Each row was made from one walk, in order. Every step used is in the known rows, and no mark comes twice. Write each row's walk.
Known rows:
ruko/nepip/gaki/ganatu/zofum: [-5  2 -2 -7  4 10 -1 15  7 -2  6  0  2  4  2  6  0  0  4 -9 -8]
zofum/ganatu/ruko/nepip: [ -5   3   1  -1  10 -21   5   8  -1   0  -9   1 -12  -2   6   2   6  -4
  -4   2  -1]
panug/firit: [ -9  -2   2   5   3  -3  -4   6   1  -2   1   0  -3   2   5   2 -14   3
  -1  -1 -11]
gaki/nepip/ganatu: [-3 -2  4 -2 -5 12  4  3  4 16 -4  3 10  4  0 -1 14 -7 -3 -1  5]
firit/panug/gaki/ganatu: [ -2   4  -4  -1   5   4  -2   7   0   4  -2   3   7  -1   1   2   5   6
   1  -8 -25]
zofum/ganatu/ruko/firit/panug: [-12   4  -1   0   0  -9   4   3  -4   2  -5   8 -19  -4   3   1   5   4
  -4   6 -17]
panug/gaki/nepip/ganatu/zofum: [-7  1  0 -8  1 19  3 19  7 12 10 -1 13  8  1  0 16 -9 -5 -7 -8]
gaki/nepip/lafo: [ -5  -4   5   4  -2   3  -1  15   2  16 -11   3   3   1   0   1   7  -3
  -4   2  18]
firit/panug: [  3   0  -3   2  -3   7   2   4   2  -1  -1   6  -1  -3  -5   1   7   2
  -1  -5 -10]
panug/gaki/ganatu/ruko/nepip: [ -6   5   0  -6  13 -16  -1   5  -1   4  -5  -2   4   1  12   0   1   1
  -2  -1 -13]
ganatu/ruko: [ -1   2   2  -4  -1  -6   3  -3  -2  -3   4   0  -4  -2   5  -3  -1  -1
  -4   1 -11]
panug/gaki/ganatu/ruko: [ -7   6   1  -7   9 -10  -1   0  -4   2   3  -3   4   0  11  -2  -3   2
  -2  -2 -25]
panug/gaki/ganatu/ruko/nepip/lafo: [-13   3   3  -4  14 -19  -1  14  -1  12  -9   0   4  -1  13   1  -4   0
  -2   3   1]
nepip/ganatu: [-4  1  2 -4 -2  6  4 -3  2  7  3  1  7  1  1  0  3 -6  1  0  2]
zofum/nepip/gaki: [-3 -1  0  2 -1  8  3  7  4  5  6 -1  3  1  3  4  7  5  3  9 16]
ganatu/ruko/nepip/gaki: [-1  3  0 -3  3 -6  3 13  5  1  4  0 -2 -1  8  0 11  0 -2  8 13]
firit/panug/gaki/nepip/ganatu/zofum: [ -3   1  -4  -6  -3  27   5  23   9  11   9   5  12   4  -4   1  23  -7
  -6 -12 -18]
ruko/firit: [-9  0  1  1 -3 -1 -3 -2 -2  5 -4  1 -7  2  3  1 -4  4  1  9  4]
nepip/ganatu/zofum: [ -7   1   1 -10  -3  16   5   4   4  -1  13   2   4   3  -2   1   0  -9
   1  -9 -12]
ruko/nepip: [ 1 -1 -1  1  4 -6  1  5  3  3 -9  1  0  1  1  2  4 -1 -1  1 11]
firit/ruko/nepip/gaki: [ 5  4 -4 -1 -1  0  4 16  5 -1  5  1  1  0  0  1 16  0 -3  6 19]
ganatu/ruko/nepip: [  0   1   1  -3   3 -13   3   2   1   0  -4   1  -4  -2   6   0   4  -2
  -5   2   1]
ruko/nepip/gaki: [ 1  1 -2  1  4  1  0 15  8  4  1 -1  3  1  3  3 11  1  2  7 22]
panug/gaki/ganatu: [ -6   4  -1  -3   9  -4  -4   3  -2   5  -1  -3   8   2   7   1  -3   3
   2  -3 -15]
gaki/ganatu/zofum/nepip/lafo: [-16  -3   4  -3   1   8   2   6   0   5  -1   3   1   2   1   8 -17   0
   4 -10 -12]
zofum/nepip: [-3 -3  1  2 -1  1  3 -3  0  4 -2  1  2  1  1  3  0  2  1  3  4]
ganatu/zofum: [ -2   0  -2  -5  -1  10   1   6   2  -7  10   0  -2   2  -4   2  -3  -3
   0  -9 -15]

Which walk is each row?
[-16   6   2  -6   6 -11  -4  -2  -7   7  -1  -1  -3   2  14  -1  -7   7
  -1   7 -20]
panug/gaki/ganatu/ruko/firit
[-7  1  1  0  0 -4  5 10  4  4  1  4  1  2  4  2 -2 -6 -5 -1  1]
panug/firit/ruko/nepip/ganatu
[-7 -2  3 -2 -3  7  7 -5  2 11  1  2  8  2  2  3  1 -3  2  4  7]
zofum/nepip/ganatu
[ -9  -2   1  -5   0  11   2  -4  -1  -2   3   2   0   3   0   6 -12   1
   4 -14 -26]
gaki/ganatu/zofum/nepip
[ -6   5   0  -1  10 -15   5  18   3   1  -1   0  -9  -2   8   3  13  -2
  -2   9  11]
zofum/ganatu/ruko/nepip/gaki
[ -7   1  -5  -4   3  15   2  10   2   0   7   4   6   2  -1   6   1   4
   1 -15 -35]
firit/panug/gaki/ganatu/zofum/nepip
[ -9   0   0  -6  -1   7   6  16   6  -5  11   4  -1   4   1   4  -6 -10
  -5 -11 -13]
panug/firit/ruko/nepip/ganatu/zofum
[ -5   3   4  -6   2  -7   1 -10  -5  -1  -1   1  -2  -2   7  -1  -8   1
  -1  -6 -27]
gaki/ganatu/ruko
[-18   0   1  -4   7   5   0  16   1   8   3   0   7   3   5   7 -12   1
   3  -6 -10]
panug/gaki/ganatu/zofum/nepip/lafo
[ -6   5   2  -6   2  -1   1   1   0   0   7  -1   0  -1   9   0  -1   3
   1   0 -15]
nepip/gaki/ganatu/ruko
[-15   3   5  -7  -5  -1   4  -8  -2   9   2   3  -4   1   9  -2  -2  -2
  -1  11  -4]
nepip/ganatu/ruko/firit
[-12   3   1  -6  -9   6   6  -3   0   8   2   9  -4  -2   4  -1   6  -1
  -3   6 -14]
nepip/ganatu/ruko/firit/panug
[-9  0  5 -6 -3  2 10 -8  0  7  4  3  4 -1  7  0  1 -5 -2  5 -3]
zofum/nepip/ganatu/ruko
[-12   5   0  -4  -4   5   0   2  -1   4   2   6  -7  -2   7   2   2   9
   1   4 -22]
nepip/gaki/ganatu/ruko/firit/panug
[-11   1  -2  -5   6   8   0   6   0   1   7  -2   6   5   4   5  -7   2
   3  -9 -25]
panug/gaki/ganatu/zofum/nepip
[-6  0 -3  4 -3  9 -3 16  3 17 -8  5  2  4  1  1 21  6 -5  6 -3]
ruko/firit/panug/gaki/nepip
[ -1   5  -3  -8   0   9   3  15   5  -6  10   2   0   2   0   5   6  -2
   0 -11 -12]
firit/ruko/nepip/gaki/ganatu/zofum
[-14  -1   7  -5  -8   5   4  -3   0  18  -5   5  -1   4   7  -3  10  -4
  -5   9  -1]
gaki/nepip/ganatu/ruko/firit
[-3  2 -2  4  2 -3  1 22  7 -2  7  1 -2  1  5  3  3  2 -4  4 10]
panug/firit/ruko/nepip/gaki
[-4  0  6 -6 -5  6  7  0  2 13  0  3  6  1  5 -3 13 -9 -7 -1 -6]
gaki/nepip/ganatu/ruko
[ 2  3 -6  1  4  5  0 14  3  2  3  2  5 -1 -1  0 13  3 -3 -1 -9]
firit/panug/gaki
[-10   1  -1   0  -4  15   1  14   5  23  -5   6   8   5   2   0  24   1
  -4   6   0]
ruko/firit/panug/gaki/nepip/ganatu
